Every row comes from one small tree of marks. Brackets hold a mark, then the marks that hang from it, in alphabetical order. Every link used is in the known rows. Which tree was each row made from?
Known rows
[Z [G P Q] [Y V]]: [-2.19 -1.92  0.20 -0.69 -0.49 -0.35  0.84  0.04  1.03 -0.70 -3.27 -0.85
 -1.82 -0.80  1.29  2.74 -2.01  0.26  1.56  2.43 -3.22  0.21 -2.83 -2.10
 -1.78]
[B [G K [Q W]] L]: [-2.00  0.87  1.17 -1.07  2.32  1.20  1.66  0.99 -0.61  0.29 -2.92 -0.10
 -0.16  0.42  4.10  0.02 -3.70 -1.53  1.55  0.91 -1.32  0.31 -0.02 -1.12
 -3.74]
[Q [G K P V]]: [-1.52  0.52 -1.54  1.04  1.15 -2.79 -0.87 -1.11  0.69 -0.64 -0.63 -1.67
 -1.11 -0.41  1.47 -0.83 -2.88 -3.13  0.25  1.53 -1.81  0.12 -1.05 -1.57
 -2.65]
[G K [P J]]: [-1.70 -0.35  0.60  0.23 -1.83 -1.19 -0.34 -1.04  0.61  0.81 -0.97 -0.69
 -0.65 -1.77  2.28 -1.17 -0.05 -1.17  0.26  1.42 -1.31  0.44 -3.06 -1.02
 -1.64]
[Q G]: [-0.06  0.76 -0.94 -0.72 -0.52 -0.65 -0.97  0.07  0.01 -0.20 -0.88  0.00
 -0.45 -0.56  1.17 -0.27 -2.39 -1.25 -0.45  1.25 -1.37 -1.09  0.20 -1.28
 -1.79]
[G Q]: [-0.74 -0.09  0.76 -0.47  0.82  0.12 -0.37 -0.05  0.07  0.04 -1.99 -0.98
 -1.91 -1.21  1.05  0.75 -0.70  0.70  1.20  1.72 -1.89 -0.72 -0.85 -0.65
 -1.43]
[L [B G]]: [ 0.17 -0.58 -0.10 -0.27  0.20 -0.66 -0.83  0.98 -0.34  0.72 -1.63  0.00
 -0.15 -0.58  1.81 -1.70 -1.71  0.31  1.31  1.31 -0.33 -0.95 -0.17 -0.57
 -1.06]
[Y V]: [-0.90 -0.76 -1.39  3.05 -0.85  0.23 -1.15  0.36  0.33  0.35 -2.32 -0.97
  0.44 -0.29  1.16 -0.19 -1.17 -0.59  0.46  2.23 -1.85 -1.35  0.26  0.08
 -0.36]
[B [G Q V] L]: [-0.68 -0.40  0.24 -0.88  2.19 -0.33 -0.33  0.56 -0.44 -1.05 -1.83 -1.07
 -0.44  0.22  3.16 -0.07 -4.61  0.27  0.48  1.75 -2.43 -0.70  0.99 -1.39
 -2.43]
[L B]: [-0.01  0.23 -0.04 -0.04  0.20 -0.64 -1.26  0.66  0.31  0.42 -1.86 -0.65
 -0.28 -0.36  0.34 -1.12  0.03  0.71  0.58  1.37 -0.78 -0.54 -0.45 -0.03
 -0.80]
[Z [G P]]: [-0.03 -1.74 -0.35 -1.10 -0.17 -0.71  0.10 -0.12  0.38 -0.10 -1.30 -0.61
 -0.49 -1.52  0.77 -0.86 -0.47 -0.40 -0.36  1.21 -2.30 -0.74 -1.81 -2.09
 -2.12]
[Z [G P] [Y V]]: [-1.74 -1.93 -0.97 -0.39 -2.03 -0.36  0.01  0.47  1.20 -0.62 -2.63 -0.56
  0.23 -0.27  1.02  1.03 -1.42 -0.69  0.23  2.07 -2.61 -0.28 -1.98 -2.05
 -1.45]
[G K P [Q W] V]: [-2.87  0.40  0.65  2.13  3.24 -1.53  0.29 -0.36  0.99 -0.65 -2.26 -2.71
 -1.22 -1.07  3.21  0.80 -2.25 -1.85  1.93  1.69 -2.35  1.23 -1.42 -1.63
 -4.07]
[K G]: [-0.06  0.23 -0.54 -1.74 -0.47  0.10 -0.64 -0.24 -0.25 -0.07 -1.87 -0.03
 -1.21 -0.77 -0.61 -0.25 -0.39  0.16  0.70  1.37 -1.55 -1.26 -0.50 -0.77
 -1.20]
[B [G K P]]: [-0.94 -1.00 -0.67  0.92 -0.32 -0.96  0.52 -0.41  0.03  1.13 -1.14 -0.51
 -0.60 -0.89  2.55 -2.07 -1.51 -2.42  1.32  1.42 -0.98 -0.37 -2.01 -1.23
 -1.95]
[Q W]: [-0.79  0.75  0.27  0.88  0.06  0.62 -0.39  1.20  0.52 -0.08 -1.79 -0.58
  1.30 -0.80  2.45 -0.53 -1.19 -0.97 -0.11  0.96 -1.09 -0.43  0.90 -1.21
 -2.65]
[L [B [G K]]]: [-1.02  0.01 -0.53 -0.65  0.82 -0.64 -0.31  0.35 -0.36  0.98 -2.35 -0.21
 -0.88 -0.19  1.39 -2.21 -0.72 -0.92  2.33  0.86  0.10 -0.44 -1.03  0.04
 -0.96]
[Z Y]: [-1.06  0.53  0.16 -2.00 -2.49  0.20 -1.02  0.70  1.15 -0.58 -1.84 -0.29
  0.36 -0.19  0.76  0.01 -0.18 -0.64 -0.04  1.29 -0.98 -0.53 -0.52 -1.05
 -0.95]
[B [G V] L]: [-0.10 -0.41 -0.78 -0.36  0.58 -0.32 -1.14  0.97 -0.15 -0.86 -1.13 -0.68
  1.53  0.61  2.93 -1.77 -4.01 -0.83 -0.86  1.40 -1.81 -1.11  1.81 -1.21
 -2.03]
[Z [G V] Y]: [-1.64 -0.54 -0.40 -3.98 -0.49 -0.86 -1.31  0.66  1.08 -2.57 -2.42 -1.13
  0.08 -0.36  0.33  0.13 -0.87 -0.10 -0.05  0.60 -1.88 -0.71  0.23 -2.06
 -1.60]
[B G]: [ 0.08 -0.85 -0.46 -0.19 -0.75  0.09 -0.50  0.57 -0.28  0.36 -1.19  0.04
  0.23 -0.88  2.36 -1.63 -1.82 -0.63  0.55  1.26 -0.80 -1.56  0.36 -1.08
 -1.33]
[Z G]: [-0.22 -0.96 -0.40 -2.58  0.11  0.14 -0.42  0.37 -0.03 -0.57 -1.87 -0.35
 -0.37 -1.05  0.22 -0.77  0.23  0.27 -0.15  0.69 -1.61 -1.39 -0.23 -1.33
 -1.47]
[Z G [Y V]]: [-1.91 -1.22 -0.97 -1.71 -1.73  0.50 -0.42  0.84  0.80 -1.13 -3.33 -0.33
  0.20  0.09  0.43  0.94 -0.77 -0.18  0.53  1.43 -2.02 -1.01 -0.48 -1.25
 -0.71]
[Q [G V]]: [-0.52  0.78 -1.33 -0.06  0.86 -1.82 -1.89 -0.06  0.35 -1.41 -0.76 -1.05
 -0.27 -0.42  1.45 -0.43 -3.26 -1.37 -0.42  1.25 -1.68 -1.04  1.23 -1.48
 -2.12]
[K [G V]]: [-0.71  0.21 -0.99 -1.06  0.70 -0.96 -1.73 -0.30  0.09 -1.31 -1.78 -1.23
 -0.88 -0.74 -0.38 -0.32 -1.38 -0.01  0.69  1.43 -2.00 -1.07  0.53 -0.93
 -1.55]

Write each row's tree
[-2.10  0.42 -0.42  0.02 -0.30 -2.98 -1.12 -1.45  0.60 -0.65 -0.41 -1.13
 -0.97 -1.52  2.90 -0.53 -3.19 -2.28 -0.09  1.32 -1.75  0.61 -1.82 -2.09
 -2.59]
[Q [G K [P J] V]]
[-0.39 -0.22  0.31 -0.45 -2.08 -1.70 -0.77 -0.77  0.33  0.20  0.23  0.35
 -0.47 -1.89  3.07 -0.05 -3.19 -0.93 -1.00  1.67 -1.72  0.02 -1.97 -2.47
 -2.29]
[Q [G [P J]]]
[-2.79  0.17  1.32 -3.82  1.92 -0.32  0.08  1.15  1.20 -2.74 -3.38 -1.35
 -0.52 -0.75  2.32  2.42 -2.35  0.25  1.31  0.69 -2.39  0.48  0.12 -2.75
 -3.77]
[Z [G [Q W] V] Y]
[-1.64 -0.25 -0.99  1.95  0.83 -2.00 -0.99 -0.89  0.94 -0.25 -1.22 -2.41
 -0.57 -0.67  1.13 -1.40 -0.68 -2.26  0.58  1.65 -1.84  0.09 -1.36 -0.85
 -1.91]
[G K P V]
[-0.46 -1.06  0.23  0.72  1.85 -1.16  0.15  0.15 -0.05 -0.53 -1.05 -1.40
 -0.57 -0.25  3.63  0.02 -5.20 -0.27  0.08  2.42 -3.04 -0.02 -0.50 -2.04
 -3.08]
[B [G P Q V] L]
[-1.40 -1.28 -0.34 -2.54 -0.65 -1.64 -0.91  0.27  1.49 -1.96 -1.60 -1.44
 -0.04 -0.71  0.82  0.13 -1.49 -0.75 -0.30  1.26 -2.43 -0.01 -1.30 -2.78
 -2.32]
[Z [G P V] Y]
[-0.17 -1.36  0.86  0.63  1.32 -1.45  0.49  0.12 -0.11  1.15 -1.66 -0.58
 -2.13 -1.36  2.69  0.01 -2.85  0.88  2.30  2.31 -1.58  0.06 -2.44 -1.45
 -2.13]
[L [B [G P Q]]]
[-0.19 -0.28  0.77 -1.39  0.98  0.76  0.56  0.68 -0.76  0.17 -1.84  0.10
 -0.69  0.11  2.87  0.09 -3.65  0.42  0.44  1.67 -1.95 -0.77  0.00 -1.08
 -2.12]
[B [G Q] L]
[-1.13 -1.71  0.26 -0.78  2.63 -1.88 -0.05 -0.61  0.53 -1.39 -1.83 -2.16
 -2.15 -1.77  1.31  0.84 -2.01  0.70  0.94  1.77 -3.35 -0.22 -1.72 -2.43
 -2.84]
[Z [G P Q V]]
[ 0.39 -1.25 -0.22  1.20 -0.19 -1.47 -0.31  0.51  0.01  1.22 -0.90 -0.20
 -0.18 -0.94  2.50 -1.73 -2.27 -0.22  0.95  1.94 -1.02 -0.18 -1.59 -1.34
 -1.68]
[L [B [G P]]]
[-1.72 -0.22  2.59  0.71 -0.15 -0.47  0.53 -0.08  0.71  0.30 -1.36 -0.71
 -0.61 -2.57  4.82  1.43 -2.66  0.50  0.60  1.80 -2.15  1.09 -2.34 -2.44
 -3.68]
[G [P J] [Q W]]
[-1.38  0.25  0.56 -1.81  1.54  0.83  1.11  0.14 -0.77  0.55 -2.54 -0.17
 -1.38  0.46  2.49 -0.33 -2.62 -0.89  1.45  1.33 -1.54 -0.35 -0.82 -0.47
 -2.24]
[B [G K Q] L]
[-0.91 -0.68  0.18 -0.67 -1.02 -2.18 -1.49 -1.11  0.42 -0.92 -0.77 -0.86
 -0.85 -2.05  1.59 -0.08 -2.26  0.38  0.10  1.86 -2.44 -0.04 -1.68 -2.21
 -2.10]
[K [G [P J] V]]
[-1.56  0.08  0.70  0.65  2.80 -1.32  0.06 -0.31  0.52 -1.09 -2.05 -1.74
 -1.63 -1.53  2.21  1.97 -3.49 -0.14  1.67  2.07 -3.01  0.60 -0.89 -2.49
 -4.26]
[K [G P [Q W] V]]
[-0.96 -0.65  0.13 -0.10  2.04 -1.90 -0.45 -1.18  0.32 -0.83 -1.69 -1.76
 -2.98 -1.45  0.58  1.53 -2.55  0.60  1.68  2.40 -3.29  0.04 -1.75 -1.87
 -2.66]
[K [G P Q V]]
[-2.17 -0.22 -0.02  1.49  2.44 -2.09 -0.20 -1.22  0.76 -0.38 -1.87 -2.74
 -2.49 -1.09  1.42  0.27 -1.24 -1.18  1.95  2.08 -2.50  0.42 -2.27 -0.95
 -2.41]
[G K P Q V]
[-2.21 -0.19  2.15  1.50  1.09 -1.71 -0.45 -0.12  0.95 -0.91 -1.41 -1.86
 -0.43 -2.50  4.88  1.40 -3.53  0.27  0.61  1.87 -2.65  1.17 -1.30 -2.65
 -3.98]
[G [P J] [Q W] V]
[-1.45  0.56  0.36  0.92 -0.19 -2.39 -1.04  0.04  0.98 -1.22 -0.13 -0.71
  0.98 -1.85  5.01  0.24 -5.17 -1.70 -1.08  1.39 -2.01  0.82 -0.11 -3.29
 -4.29]
[Q [G [P J] V] W]
[-1.26  0.42  0.88 -0.03  2.93  0.25  0.28  1.46 -0.19 -1.28 -2.21 -0.97
  0.74  0.16  4.88  0.34 -5.61 -0.45  0.43  1.34 -2.28 -0.04  1.81 -1.94
 -4.03]
[B [G [Q W] V] L]
[-2.56  1.09  1.11 -0.05  2.25  0.50  0.84  0.29  0.21  0.13 -3.08 -1.21
 -1.37 -0.81  2.35  0.87 -0.69 -1.25  2.33  0.96 -1.28  0.41 -0.85 -0.65
 -3.03]
[G K [Q W]]
[-1.44  0.22 -1.04 -0.63  1.19 -0.56 -0.63  0.33 -0.21 -0.64 -1.78 -1.01
  0.75  1.09  2.37 -2.23 -3.05 -2.10  0.18  0.95 -1.32 -0.65  1.09 -0.57
 -1.98]
[B [G K V] L]
[-1.58 -0.73  1.31 -1.22  0.43 -2.13 -0.65 -1.54  0.30 -0.91 -1.39 -1.22
 -2.75 -2.58  1.90  1.70 -2.84  1.43  1.28  2.26 -3.06  0.36 -2.56 -2.29
 -2.51]
[K [G [P J] Q V]]
[-1.66 -0.24  0.47  0.74  1.20 -0.81  0.76 -1.05  0.42  0.84 -1.97 -1.53
 -2.65 -1.16  1.28  0.46 -0.37 -1.03  1.99  2.01 -2.03  0.36 -3.13 -0.86
 -2.11]
[G K P Q]
[-0.35 -0.57 -0.91  0.29  0.44 -1.91 -1.22 -0.84  0.46 -0.84 -0.98 -1.45
 -1.00 -1.05  0.20 -0.29 -1.96 -0.51  0.35  2.01 -2.58 -0.44 -0.96 -1.73
 -2.14]
[K [G P V]]
[-1.04 -0.83  0.36  1.08 -1.35 -2.20 -1.79 -0.63  0.87 -0.70 -0.18 -1.53
  0.28 -2.01  2.92 -0.77 -1.95  0.02 -0.70  1.88 -2.19  0.08 -1.26 -1.90
 -1.81]
[G [P J] V]
[-0.41 -1.67  0.73  0.13 -2.48 -0.99 -0.17 -0.40  0.02  0.86 -0.25  0.27
  0.23 -2.20  4.37 -1.42 -2.69 -0.24 -0.01  1.65 -1.28 -0.42 -1.85 -2.27
 -1.84]
[B [G [P J]]]
[-2.13  1.27 -1.00  1.72  2.00 -2.22 -0.23 -0.24  0.85 -0.80 -1.07 -1.57
  0.21 -0.51  3.20 -0.49 -3.90 -3.78  0.28  1.13 -1.71  0.84 -0.19 -2.23
 -4.42]
[Q [G K P V] W]
[-1.50 -1.33  1.22 -4.40 -3.36 -0.89 -0.02 -0.08  1.13 -0.86 -1.35  0.36
 -0.02 -1.83  2.03  0.45 -0.85  0.34 -0.60  1.03 -1.85  0.42 -2.93 -3.10
 -1.98]
[Z [G [P J]] Y]
[-1.11 -0.10  1.32  1.74  1.24 -0.18  0.94  0.37  0.74  0.37 -1.75 -1.26
 -0.73 -1.54  3.27  1.35 -2.27 -0.48  0.97  1.93 -2.30  0.66 -1.54 -2.00
 -3.79]
[G P [Q W]]
[-1.86  2.02 -0.56 -0.36  1.06 -0.19  0.09  0.35  0.15 -0.05 -1.82 -0.10
  0.11 -0.12  2.40 -0.35 -2.35 -3.10  0.54  0.39 -0.63  0.12  0.27 -1.23
 -3.42]
[Q [G K] W]
[-2.80  0.12 -0.56 -4.32  0.23 -0.85 -0.83  0.06  1.03 -2.16 -2.97 -1.46
 -0.57  0.11 -0.08 -0.28  0.13 -1.35  0.95  0.19 -1.48 -0.30 -0.65 -1.42
 -1.70]
[Z [G K V] Y]
[-2.07 -1.29  0.78 -3.63 -2.16 -1.92 -1.14 -0.13  1.45 -2.11 -1.33 -0.87
  0.10 -1.71  2.28  0.32 -1.68  0.19 -0.61  1.07 -2.32  0.42 -2.05 -3.25
 -2.16]
[Z [G [P J] V] Y]
[-1.59  0.11  1.04  0.63  3.70 -1.30 -0.25  1.34  0.03 -0.75 -2.64 -1.35
 -0.55 -0.91  4.02  0.27 -4.26  0.58  2.62  1.37 -1.30  0.33  0.78 -1.52
 -3.31]
[L [B [G [Q W] V]]]
[-2.32  0.43  0.92 -0.28  2.40  0.51  1.35  0.54 -0.31  0.46 -2.89 -0.43
 -1.25 -0.81  3.80  0.20 -2.41 -1.47  2.90  0.84 -0.88  0.10 -0.49 -1.13
 -3.41]
[B [G K [Q W]]]
[-1.34 -0.72  0.70  0.30  2.12 -1.55  0.94 -0.43 -0.14  1.46 -2.23 -0.84
 -2.94 -1.10  2.29 -0.41 -1.94 -0.39  3.31  1.92 -1.21  0.61 -3.31 -0.81
 -2.24]
[L [B [G K P Q]]]
[-1.84  0.82  0.74 -0.87  3.04 -0.46 -0.33  0.24  0.09 -1.53 -2.85 -1.36
 -1.50 -1.15  1.65  1.97 -2.94  0.39  2.00  1.40 -2.49  0.12  0.50 -1.73
 -3.58]
[K [G [Q W] V]]
[-0.95  0.15  1.50 -0.07  2.55 -0.12  0.66  1.52 -0.31  0.45 -2.72 -0.18
 -0.79 -0.98  3.72  0.45 -3.31  0.74  2.59  1.24 -0.84  0.19 -0.19 -1.28
 -3.00]
[L [B [G [Q W]]]]
[-3.43  0.08  0.41 -4.92  1.80 -0.93 -0.14 -0.26  0.85 -2.33 -3.66 -1.66
 -2.55 -0.33  0.15  1.50 -0.36 -0.25  2.27  0.66 -2.10  0.22 -1.54 -1.59
 -2.09]
[Z [G K Q V] Y]
[-1.93  0.18  0.06 -1.16  2.77 -0.46  0.08 -0.02 -0.51 -0.66 -2.48 -1.35
 -1.16  0.65  2.69 -0.38 -3.64 -1.02  1.47  1.41 -1.99 -0.25  0.21 -0.74
 -2.45]
[B [G K Q V] L]
[-0.52 -1.19  1.91 -1.09 -0.95 -0.23  0.81 -0.11 -0.33  0.69 -0.87  0.39
 -0.60 -1.37  4.85  0.25 -4.57  0.76 -0.11  2.10 -2.47  0.33 -2.17 -2.32
 -2.69]
[B [G [P J] Q] L]
[-2.27  0.56  1.04  1.40  2.00 -0.28  1.22 -0.22  0.62  0.63 -2.31 -1.50
 -1.44 -1.22  2.97  0.87 -1.29 -1.74  1.95  1.50 -1.82  1.16 -2.40 -1.34
 -3.79]
[G K P [Q W]]
[-1.62  0.07  2.34 -1.15  0.03 -0.41  0.86 -0.55  0.21  0.08 -1.88 -0.01
 -1.70 -2.60  3.44  2.21 -2.99  0.99  1.43  1.77 -2.46  1.00 -2.75 -2.70
 -3.93]
[K [G [P J] [Q W]]]
[-1.59 -0.09 -0.92  0.02  2.10 -1.82 -1.06  0.18 -0.07 -0.24 -2.28 -1.35
 -0.65  0.03  1.63 -2.23 -1.69 -1.08  2.30  0.95 -0.32 -0.38 -0.05 -0.18
 -1.27]
[L [B [G K V]]]
[-0.43 -0.66  0.89 -0.72  1.76 -0.59  0.01  0.55 -0.47  0.67 -2.35 -0.29
 -2.21 -1.08  2.09  0.03 -2.30  1.31  2.53  1.66 -1.00 -0.55 -1.04 -0.72
 -1.47]
[L [B [G Q]]]
[-1.70 -0.34 -1.20  0.05  1.04 -1.19 -0.97 -0.01 -0.01 -0.53 -1.81 -1.39
 -0.26 -0.40  2.10 -2.01 -1.80 -2.00  1.53  0.93 -0.85 -0.98  0.48 -0.68
 -1.58]
[B [G K V]]
[-1.09  1.42 -0.82  0.66  1.63 -1.25 -1.28  0.80  0.48 -1.62 -1.12 -0.97
  1.03 -0.47  2.96  0.01 -4.30 -2.06 -0.45  0.84 -1.57 -0.30  2.06 -2.09
 -3.74]
[Q [G V] W]
